Each row was made from one small tree. Brackets hold a mark, then the marks that hang from it, in alphabetical order. Every link used is in the known rows. Write each row's tree.
Known rows:
(visidob (sizi (poba (lamu gesad) (vobupo fevig sogi)))): [ 1.30 -0.38 -0.82 -0.49  2.36  1.51 -0.14  1.67  0.34  1.68 -2.87 -1.11
  0.35 -0.67 -1.27 -3.31 -0.37  0.77  0.44  0.84 -1.14  0.76  1.21  1.11
 -1.16 -0.01 -0.56  0.86  3.13  1.49  0.77]
(sizi gesad (poba (lamu lelo) vobupo)): [ 1.38  0.58  0.23 -1.30  3.16  2.80 -0.21  0.80  0.48  1.87 -0.26 -1.20
  0.25 -0.46 -0.64 -2.19 -1.76  0.53  0.58  1.75 -1.05 -0.51 -0.37  1.19
 -1.36 -0.03  0.11  1.16  2.66  1.11  1.11]
(poba (vobupo sogi)): [ 0.00 -0.02 -0.61 -0.34  0.32 -1.41  0.65  1.66  0.47  1.01 -1.19 -2.52
 -0.97 -0.15 -0.65 -0.76  0.89 -0.08  1.80 -0.39 -0.42  0.93  0.48 -0.62
  0.94 -0.30 -0.15  0.01 -0.46  1.13 -1.54]
(poret (lamu gesad) (vobupo fevig sogi)): [ 1.01  1.04 -2.09  1.00  1.11  1.05  1.18  1.56 -0.02  0.92  0.30 -0.48
  0.13 -0.18 -2.27 -2.28 -0.26 -0.63  1.48 -3.08  1.06 -0.16 -0.35 -1.12
  0.91  0.89 -0.93  1.41 -0.14  1.30 -1.32]
(lamu poba): [ 0.75  0.63 -0.52 -0.27  2.30  0.62 -0.27 -0.40 -1.19 -0.54 -1.69 -0.27
  0.42 -0.39 -0.69 -0.84 -0.13  0.24  0.97  0.33 -0.58 -0.55 -0.18 -0.59
 -0.24  0.60  1.57 -0.44  0.41  0.22  0.48]
(poret (lamu nore)): [ 0.91 -0.15 -0.22 -1.00  1.29  0.30 -0.54  0.96  0.89 -0.63  0.79 -0.27
 -0.33 -1.03  0.29 -0.84  1.25 -0.06 -1.87  0.24  0.86 -0.47  0.05 -0.74
 -0.13 -0.01 -1.00  1.17 -0.66  0.21 -1.67]
(lamu nore sogi): [ 0.91 -0.93  1.74 -0.86 -0.02  0.52  0.57  0.54  1.25  0.14 -0.66 -2.05
 -1.31 -2.13  3.34 -1.98 -0.35 -0.44 -1.63 -0.57 -0.77 -0.32 -0.16 -2.07
 -1.18  0.33  0.61  0.67 -2.26 -0.40 -0.75]
(visidob (sizi (poba vobupo))): [ 0.48 -0.70  0.49 -1.81  1.92 -0.36 -0.94  0.22  0.63  0.87 -1.85 -1.32
  1.81  0.17 -0.99 -1.87  0.92 -0.23 -0.14  1.56 -0.84  0.72  1.56  2.03
 -0.95 -0.34 -0.51 -0.11  2.50  1.04  1.53]
(visidob (sizi poba)): [ 0.46 -0.57  0.67 -1.26  1.77  0.74 -0.92 -0.31  0.36  0.56 -1.78  0.03
  2.05  0.32 -0.47 -1.98  0.51  0.08 -0.89  1.72 -0.48  0.29  0.90  1.82
 -1.11 -0.09 -0.66  0.21  2.57  0.54  1.65]
(venu bemo (lamu gesad (lelo (vobupo fevig)) nore poba)): [-0.44  0.51  1.39  0.09  4.30  4.57 -1.33  0.81 -0.64  0.09  0.98  0.73
 -3.10 -0.70  2.77 -1.40 -2.26 -0.12 -1.61 -0.20 -1.92 -1.12 -1.15 -2.05
  0.02  2.69  1.13  3.58 -0.27 -0.20  1.27]
(visidob (sizi gesad (poba (lamu lelo nore)))): [ 1.42  0.25  1.41 -1.32  3.02  3.70 -0.87  0.11  0.84  1.58 -0.76  0.12
  1.09 -0.70  0.11 -3.36 -1.39  1.08 -1.99  2.78 -1.17 -0.56  0.20  1.24
 -1.88 -0.15 -1.13  1.94  3.01  0.61  1.59]
(lelo (lamu gesad nore poba venu) (vobupo fevig sogi)): [ 1.44  2.09 -2.83 -0.28  3.12  2.78 -0.10  0.29 -0.10 -0.15 -1.39 -2.54
 -1.14 -0.51  1.12 -3.63 -1.83  1.14 -0.63 -2.99 -1.74  1.15 -1.63 -3.50
  1.30  1.50 -0.44  0.29 -1.34  0.18 -1.75]
(nore (lamu gesad lelo poba sogi venu)): [ 0.69  1.42  1.40 -0.52  5.29  3.57 -0.18  0.96  0.76 -1.44  0.42 -0.10
 -1.14 -2.36  0.62 -1.21 -1.38 -0.89 -0.27 -1.01 -1.79 -1.26  0.78 -0.85
  0.55 -0.57 -1.11 -0.25 -0.94 -0.45  1.40]
(sizi gesad (poba lamu (vobupo fevig))): [ 1.32 -0.20 -1.68 -0.75  1.41  2.24  0.08  1.06 -0.04  1.79 -1.27 -1.76
 -0.06 -0.54 -1.38 -2.73 -2.50  0.61  1.15  0.66 -1.19  0.45  0.01  1.16
 -1.81  0.66  0.60  1.68  3.16  1.64  0.72]
(lelo (lamu poba sogi (venu bemo)) (vobupo fevig)): [ 0.36  0.08 -0.95 -1.53  2.40  1.91 -0.85  0.48  0.10  0.94 -2.11 -2.85
 -0.14 -0.36  3.90 -2.25 -2.62  0.04 -0.45 -3.06 -1.42 -0.45  0.98 -2.57
  1.08  2.04  0.60 -1.40 -0.09 -0.02 -0.29]
(nobe (vobupo fevig)): [-0.59  0.01 -0.31  0.68 -1.44 -0.46  1.36  0.65 -0.20  1.37 -0.11  0.12
  1.25  0.15  1.12 -1.11 -0.51 -0.56  0.82 -2.25 -0.79 -0.26  0.65  0.12
 -0.47  0.26 -0.56  0.96 -0.49 -0.08  0.05]
(lelo (lamu nore poba sogi venu) vobupo): [ 1.51  1.01 -0.13 -2.28  3.05  1.40 -0.95 -0.32  0.79 -0.15 -1.62 -3.96
 -0.43 -1.20  4.47 -2.42 -1.25 -0.02 -1.68 -2.11 -1.06 -0.09 -0.91 -3.01
  0.54  1.39  0.39 -2.34 -0.97 -0.48 -1.28]
(poba vobupo): [-0.05 -0.22 -0.28 -0.79  0.23 -1.88 -0.10  0.93  0.39  0.61 -0.01 -2.32
 -0.42 -0.19 -0.98  0.02  0.59 -0.37  1.10 -0.16 -0.57  0.76  1.02  0.31
  0.38 -0.38  0.33 -0.54  0.07  0.79 -0.20]
(lamu nore (venu bemo)): [-1.78 -0.38  0.43 -1.37  0.90  0.80 -0.62  0.80  1.12 -0.98  1.05 -0.34
 -1.25 -1.94  2.12 -2.20 -1.08 -0.76 -1.91 -1.87 -2.04  0.90  1.19 -1.09
  0.33 -0.11 -1.37  2.76 -1.40  0.50 -1.48]
(visidob (sizi (poba (lamu gesad nore (venu bemo))))): [ 0.04 -0.31  0.58 -1.35  3.29  2.52 -1.26  0.72  0.71  0.00 -1.13  0.38
  0.22 -1.55  0.63 -3.64 -1.05  0.14 -2.13  0.57 -1.36  0.54  1.56  1.23
 -1.39 -0.17 -1.42  1.90  3.10  0.90  0.68]
(sizi gesad (poba (lamu lelo nore sogi) (vobupo fevig))): [ 2.00 -0.44  0.42 -1.33  2.45  3.58  0.63  1.45  1.05  2.77 -1.05 -2.59
 -0.47 -1.81  1.17 -3.74 -2.60  0.49 -0.10  0.93 -2.32 -0.69 -0.28 -0.50
 -2.35  0.55  0.57  2.29  0.66  1.05  1.15]
(fosob (vobupo sogi)): [-0.12  0.15 -0.70  0.05  0.02 -0.79  0.23  1.45 -0.13  0.51 -1.13 -1.55
 -0.32 -0.40  0.51 -0.30  1.49 -1.34  0.99 -1.29 -0.12  0.39  1.58 -1.07
  1.05  0.25 -1.05  0.28 -0.44 -0.54 -2.56]
(sizi gesad poba): [ 0.54  0.16 -0.22 -0.79  1.39  2.30 -0.32 -0.99 -0.10 -0.18  0.22 -0.04
  0.99  0.53 -1.06 -2.42 -1.71  0.13 -0.07  1.09 -0.37  0.34 -0.77  1.42
 -1.34  0.31  0.03  1.83  2.09  0.70  1.08]
(sizi gesad (poba (lamu lelo nore) (vobupo fevig sogi))): [ 1.83  0.31 -0.68 -0.77  2.57  3.67  0.85  1.82  0.71  2.79 -1.34 -1.84
 -0.53 -1.14 -0.07 -3.99 -2.00  0.96  0.45  1.17 -2.09 -0.21 -1.07 -0.65
 -1.64  0.64 -0.15  3.15  0.77  1.60  0.03]
(venu bemo (lamu lelo sogi)): [-1.37 -1.70  3.53 -0.28  1.90  3.10 -0.67  1.85  0.82  0.88  0.94  0.57
 -2.28 -0.92  4.90  0.37 -1.64 -0.96 -1.27  0.07 -0.44 -1.97  0.61 -1.22
  0.28  1.35  0.22  1.62  0.00 -0.60  0.77]
(nore (lamu lelo)): [ 0.12  0.84  1.51 -0.09  2.51  1.95 -0.45  1.07  0.58  0.19  0.76  0.82
 -0.46 -0.59  0.41  1.20  0.51 -0.75 -0.92  1.25 -0.14 -1.75  0.01  0.31
  0.31 -0.07 -1.98  0.25 -0.42 -0.06  0.97]
(lelo (lamu gesad nore poba venu) (vobupo fevig)): [ 1.27  1.96 -2.51 -0.66  3.15  2.32 -0.72 -0.51 -0.19 -0.54 -0.31 -2.26
 -0.60 -0.46  0.95 -2.72 -2.09  0.93 -1.38 -2.71 -1.92  0.91 -1.16 -2.56
  0.69  1.47 -0.09 -0.15 -0.84 -0.19 -0.40]

Write each row's tree:
[ 0.86  1.69 -0.30  0.58  4.71  2.56  0.26  1.84 -0.35 -0.09 -0.52 -0.39
 -1.40 -1.02 -1.96 -0.76 -0.12 -0.18  1.14  0.20 -1.59 -0.99  0.31 -0.79
  0.58  0.13 -0.75  1.02 -0.71  0.73  1.18] | (nore (lamu gesad lelo (poba (vobupo fevig sogi))))
[ 1.97 -0.06  0.51  0.03  2.16  2.30  1.26  2.83  1.40  2.68 -0.31 -2.57
 -2.54 -3.08  1.54 -2.20 -1.72  0.62 -0.33 -0.79 -2.52 -0.75  0.45 -2.26
 -1.12 -0.02  0.66  1.33 -1.62  0.12  0.40] | (poba (lamu gesad lelo nore sogi) (vobupo fevig))
[ 1.93  0.01  0.91 -0.98  2.94  3.24 -0.46  0.50  0.90  2.45 -2.24 -0.28
  0.89 -0.41  1.36 -2.89 -1.16  0.70 -0.93  1.05 -1.25 -0.71  0.63  0.77
 -1.52  0.70 -0.24  0.25  2.35  0.11  2.38] | (visidob (sizi (poba (lamu gesad (lelo (vobupo fevig)) sogi))))
[-1.15  0.38  2.52 -0.03  3.03  3.74 -1.54  0.79  0.53 -0.02  2.73  0.98
 -3.53 -0.48  3.61 -0.39 -1.69 -0.57 -2.66  0.08 -0.90 -0.74 -1.12 -1.23
  0.40  1.88 -0.22  3.48 -0.17 -0.43  0.55] | (venu bemo (lamu gesad (lelo vobupo) nore))
[-1.04  1.11 -0.29 -0.76  4.24  2.31 -0.79  0.01 -0.37 -2.84  0.73  0.06
 -1.75 -2.35 -0.05 -3.64 -2.02 -0.23 -1.20 -2.22 -2.77  1.05  1.04 -1.59
  0.23  0.08  0.02  3.02 -0.90  0.47 -0.42] | (lamu gesad nore poba (venu bemo))
[ 0.48  0.93  0.16 -0.32  3.96  2.30 -0.34  0.84  0.38 -2.51 -0.39 -0.71
 -1.71 -2.53  0.17 -1.52 -1.57 -1.08 -0.02 -1.75 -1.23 -0.05  1.08 -0.48
  0.24 -0.24 -0.76 -0.50  0.31 -0.10  0.35] | (nore (lamu gesad poba sogi venu))
[ 1.47  0.99 -0.72 -0.98  3.56  4.07  0.07  0.39  0.72  1.30 -0.77  0.01
 -0.28 -1.41  1.27 -2.99 -1.64  0.33 -0.91 -0.60 -2.15 -0.11 -1.59 -0.35
 -1.38  0.84 -0.44  1.80  0.22  0.38  0.81] | (sizi (poba (lamu gesad (lelo (vobupo fevig)) nore venu)))
[ 1.16  0.50  2.98 -0.06  2.54  2.84  0.87  0.32  1.71  0.09  1.70 -0.53
 -1.55 -1.95  2.35 -2.13 -0.89  0.10 -2.16 -0.17 -1.80 -1.04 -0.49 -2.50
 -0.56 -0.59 -0.05  1.78 -3.58 -1.31  1.04] | (lamu gesad lelo nore sogi)
[-1.17  0.53 -0.09 -0.98  3.62  1.64 -1.38  1.13 -0.34 -1.85 -0.66  0.34
 -1.08 -1.67  0.24 -0.62 -0.91 -1.36 -0.23 -0.98 -0.96 -0.49  1.71  0.23
  0.63  0.45 -1.36  0.60  1.13  0.89 -0.22] | (nore (lamu poba (venu bemo)))
[-0.11  0.35  0.39 -0.88  4.08  2.36 -0.67  0.53  0.20 -2.28  0.01 -1.89
 -1.26 -2.38  2.66 -3.11 -2.21  0.02 -2.21 -2.43 -1.49 -0.11  0.99 -2.95
  0.42  0.14 -0.25  0.41 -0.69 -0.28 -0.92] | (lelo (lamu gesad nore poba sogi (venu bemo)))
[-0.45  0.13 -0.66  1.09 -1.52 -0.02  2.02  1.35 -0.06  1.74 -1.27 -0.10
  0.67  0.12  1.12 -2.18 -0.19 -0.24  1.48 -2.59 -0.70 -0.05  0.29 -0.93
  0.11  0.27 -1.01  1.38 -0.95  0.22 -1.33] | (nobe (vobupo fevig sogi))
[-0.06  1.49  0.75 -1.61  1.91  1.87 -0.30 -0.36  1.68  1.53  1.20 -0.22
  0.64  0.30  1.81 -0.32 -0.77 -0.04 -0.27 -1.12 -1.85 -0.18 -0.30 -0.58
  1.64 -0.25 -1.43 -0.49 -1.82 -0.63  0.61] | (lamu (lelo vobupo) venu)
[ 1.35  0.14 -1.78  0.51  1.11  0.84  0.60  2.37  0.27  1.37 -0.41 -2.19
 -2.69 -2.35 -0.81 -1.85 -1.43  0.82  0.03 -0.92 -1.74  0.81  0.21 -1.07
 -1.05  0.29  0.62  1.70  0.28  1.12 -0.61] | (poba (lamu gesad nore) (vobupo fevig))
[ 0.66  2.10 -1.24 -0.54  2.20  1.86 -0.48  0.04  1.09 -0.54  0.47 -2.32
 -1.58 -0.22  2.09 -2.42 -1.01  0.62 -1.90 -2.47 -0.50  1.49 -1.61 -2.65
  1.81  0.48 -1.93 -0.25 -1.10 -0.17 -2.66] | (lelo (lamu gesad nore venu) (vobupo sogi))
[-0.23  0.84  2.48 -1.39  5.63  4.02  0.02  0.53  0.98 -1.17  0.80 -0.42
 -1.54 -3.17  2.71 -4.03 -2.40 -0.37 -1.55 -1.93 -3.75 -0.95  1.25 -3.12
  0.13 -0.28  0.16  2.64 -3.16 -0.61  0.90] | (lamu gesad lelo nore poba sogi (venu bemo))
[ 0.41  0.49  1.33  0.04  1.53  2.89 -0.37  0.88  0.71  1.67  0.28  0.05
 -1.75  0.60  2.94  0.90 -0.46  0.14 -0.18  0.64  0.04 -0.77 -2.46 -1.16
  1.00  1.54 -0.08  0.17 -0.04 -0.56  0.06] | (venu (lamu (lelo (vobupo sogi))))
[ 1.41  0.06 -0.60  0.20  2.61  0.66  0.83  0.82 -0.42 -0.34 -1.54 -2.79
 -1.31 -1.62 -0.93 -2.43 -1.64  0.03  1.82 -1.72 -2.04  0.32  1.36 -1.60
 -0.55  0.34  2.51 -0.28 -0.61  0.17  1.33] | (lamu gesad (poba (vobupo fevig)) sogi)
[ 1.13 -0.01  0.24 -0.63  2.72  2.07 -0.91  0.27  0.16  0.47 -1.73  0.45
  0.82 -0.62 -0.64 -2.44 -0.46  0.63 -0.98  1.55 -0.33  0.09  0.78  1.82
 -1.55 -0.14 -0.60  0.27  3.83  0.57  1.43] | (visidob (sizi (poba (lamu gesad))))
[ 1.70  2.06 -1.04 -0.13  4.07  1.22  0.35  0.86 -0.46 -0.59 -0.33 -1.22
 -0.31 -1.38 -1.70 -3.47  0.59 -0.89  0.63 -2.00  0.92 -0.48 -1.31 -2.10
  0.45  1.03 -0.02  1.16 -0.34  1.35 -2.10] | (poret (lamu gesad nore poba) (vobupo sogi))
[ 0.71  2.18  0.24 -1.90  4.27  2.45 -0.54 -0.75  0.41  0.92 -0.47 -0.51
  0.99  0.01  0.92 -1.22 -0.89  0.18  0.77 -0.67 -2.41 -0.77 -0.63 -1.16
  1.33  0.39  0.17 -0.97 -1.34 -0.44  1.19] | (lamu (lelo vobupo) poba venu)
[-0.19 -0.87 -0.96 -0.27  1.35  1.32  0.53  3.15  1.10  1.16 -0.56 -2.35
 -2.81 -2.98  1.04 -2.37 -3.21 -0.11  0.93 -3.28 -2.39  0.70  2.99 -0.90
 -0.01 -0.13  0.17  0.93  0.75  0.92 -0.53] | (poba (lamu gesad sogi (venu bemo)) (vobupo fevig))
[ 1.54 -0.25  1.87 -1.38  2.83  3.65 -0.65  0.34  1.07  1.85 -1.24 -0.23
  1.27 -0.61  0.80 -3.17 -1.84  0.95 -1.25  2.36 -0.81 -0.95  0.93  1.25
 -1.69 -0.32 -0.72  0.72  3.36  0.32  1.97] | (visidob (sizi gesad (poba (lamu lelo sogi))))
[-1.25 -2.13  2.70 -0.49  0.68  2.08 -0.87  1.90  0.75 -0.33  0.29 -0.61
 -3.46 -2.01  5.45 -0.68 -1.68 -1.23 -2.23 -0.68 -0.39 -0.69  0.27 -1.74
 -0.67  1.87  0.61  2.44  0.09  0.05 -0.88] | (venu bemo (lamu nore sogi))
[ 1.54 -0.72 -1.04 -2.29  2.79  0.44  0.10  2.03  1.26 -0.33 -1.16 -3.22
 -0.47 -2.75  0.72 -2.80 -0.14 -0.47 -0.18 -1.93 -1.52  0.01  1.63 -2.03
 -0.08  0.03  0.17  0.32 -1.62  0.50 -1.46] | (poret (lamu nore (poba (vobupo fevig)) sogi venu))
[ 1.67  0.45 -1.26 -1.77  2.12  1.92 -0.36  0.17  0.59  0.82 -2.20 -4.05
 -0.34 -1.15  4.05 -2.79 -2.01  0.37 -1.22 -2.80 -1.84 -0.01 -0.68 -3.50
  0.26  1.84  0.67 -1.58 -1.61 -0.32 -0.79] | (lelo (lamu nore poba sogi venu) (vobupo fevig))
[-0.65  0.68  1.91 -1.51  5.62  2.36  0.06  1.16  0.87 -0.52  0.53 -1.51
 -1.13 -2.21  0.80 -2.82 -2.22 -0.62  0.83 -2.14 -3.46 -0.61  2.84 -1.79
  1.25 -0.86  0.48  0.81 -1.67 -0.18  1.51] | (lamu gesad lelo (poba vobupo) sogi (venu bemo))
[ 1.96  0.10  1.42 -1.15  2.89  4.61  0.16  0.43  0.97  1.52 -0.61 -0.78
 -0.32 -1.71  2.26 -3.54 -2.52  0.53 -1.31  1.53 -1.16 -1.29 -1.31 -0.44
 -2.43  0.46  0.25  1.97  1.11  0.20  0.82] | (sizi gesad (poba (lamu lelo nore sogi)))
[ 1.96  0.61  1.41 -0.46  4.38  2.39  1.09  1.01  0.45  0.78 -0.41 -2.54
 -1.40 -2.43  0.60 -3.20 -1.17  0.30  0.01 -0.61 -3.60 -0.91  0.17 -3.16
 -0.84  0.11  1.95  1.65 -3.60 -0.32  1.83] | (lamu gesad lelo nore (poba (vobupo fevig)) sogi)
[ 1.06  0.28 -1.13 -0.72  1.75  2.06  1.46  3.63  1.58  3.32 -1.53 -2.48
 -1.77 -2.70  1.22 -2.46 -1.06  0.97  0.75 -1.40 -2.99  0.08  0.04 -2.54
  0.34 -0.31 -1.03  1.82 -2.02  1.12 -1.85] | (poba (lamu lelo nore venu) (vobupo fevig sogi))
[ 0.24  1.26 -1.93  0.01  3.72  1.56  0.06  1.84 -0.13 -1.52 -0.72 -1.30
 -1.76 -1.83 -2.36 -1.54 -1.03 -0.66  1.44 -1.95 -1.87  0.99  1.06 -0.40
  0.94 -0.19 -1.22  0.67  0.27  1.22 -0.32] | (nore (lamu gesad (poba (vobupo fevig sogi)) venu))
[ 1.73 -0.83 -0.84 -0.94  1.33  2.37  0.41  1.41  0.43  2.06 -1.75 -2.61
 -0.43 -1.21  0.11 -3.28 -2.91  0.36  1.06  0.25 -1.37  0.10  0.39  0.62
 -2.17  0.76  0.98  1.11  2.62  1.27  0.77] | (sizi gesad (poba (lamu sogi) (vobupo fevig)))
[ 1.24  1.32  1.84 -1.16  5.19  3.82  0.65  0.04  1.22 -1.02  0.62 -1.01
 -0.97 -3.04  1.85 -3.47 -1.91  0.14 -1.02 -1.63 -3.59 -0.54 -0.06 -3.12
 -0.02 -0.85  0.37  1.18 -3.65 -1.12  0.98] | (lamu gesad lelo nore poba sogi venu)
[ 0.88 -0.02 -2.30 -0.72  2.41  1.51  0.40  1.51  0.23  0.77 -1.52 -1.42
 -0.33 -1.45 -1.26 -2.47 -1.55 -0.01  1.24 -1.37 -1.89  1.05  0.38  0.87
 -1.17  0.08  0.06  0.76  1.98  1.32  0.47] | (sizi (poba (lamu gesad venu) (vobupo fevig)))
[ 1.20 -0.15  1.25  0.35  3.64  3.13  0.36  1.46  0.02  0.54 -0.01 -1.37
 -2.11 -1.31  1.05 -0.46 -1.83 -0.02  0.95 -0.37 -1.76 -0.85 -0.59 -1.71
 -0.09  0.93  2.00  0.32 -0.40 -0.60  1.97] | (venu (lamu gesad lelo (poba (vobupo fevig)) sogi))
[ 1.35 -0.37 -0.69 -0.93  1.72  2.21 -0.29  1.41  0.52  2.32 -2.41 -1.59
  0.67 -0.34 -1.33 -3.76 -1.46  1.11  0.33  1.51 -1.12  0.86  1.34  1.41
 -1.29  0.01 -0.73  1.57  3.86  1.71  0.73] | (visidob (sizi gesad (poba lamu (vobupo fevig sogi))))
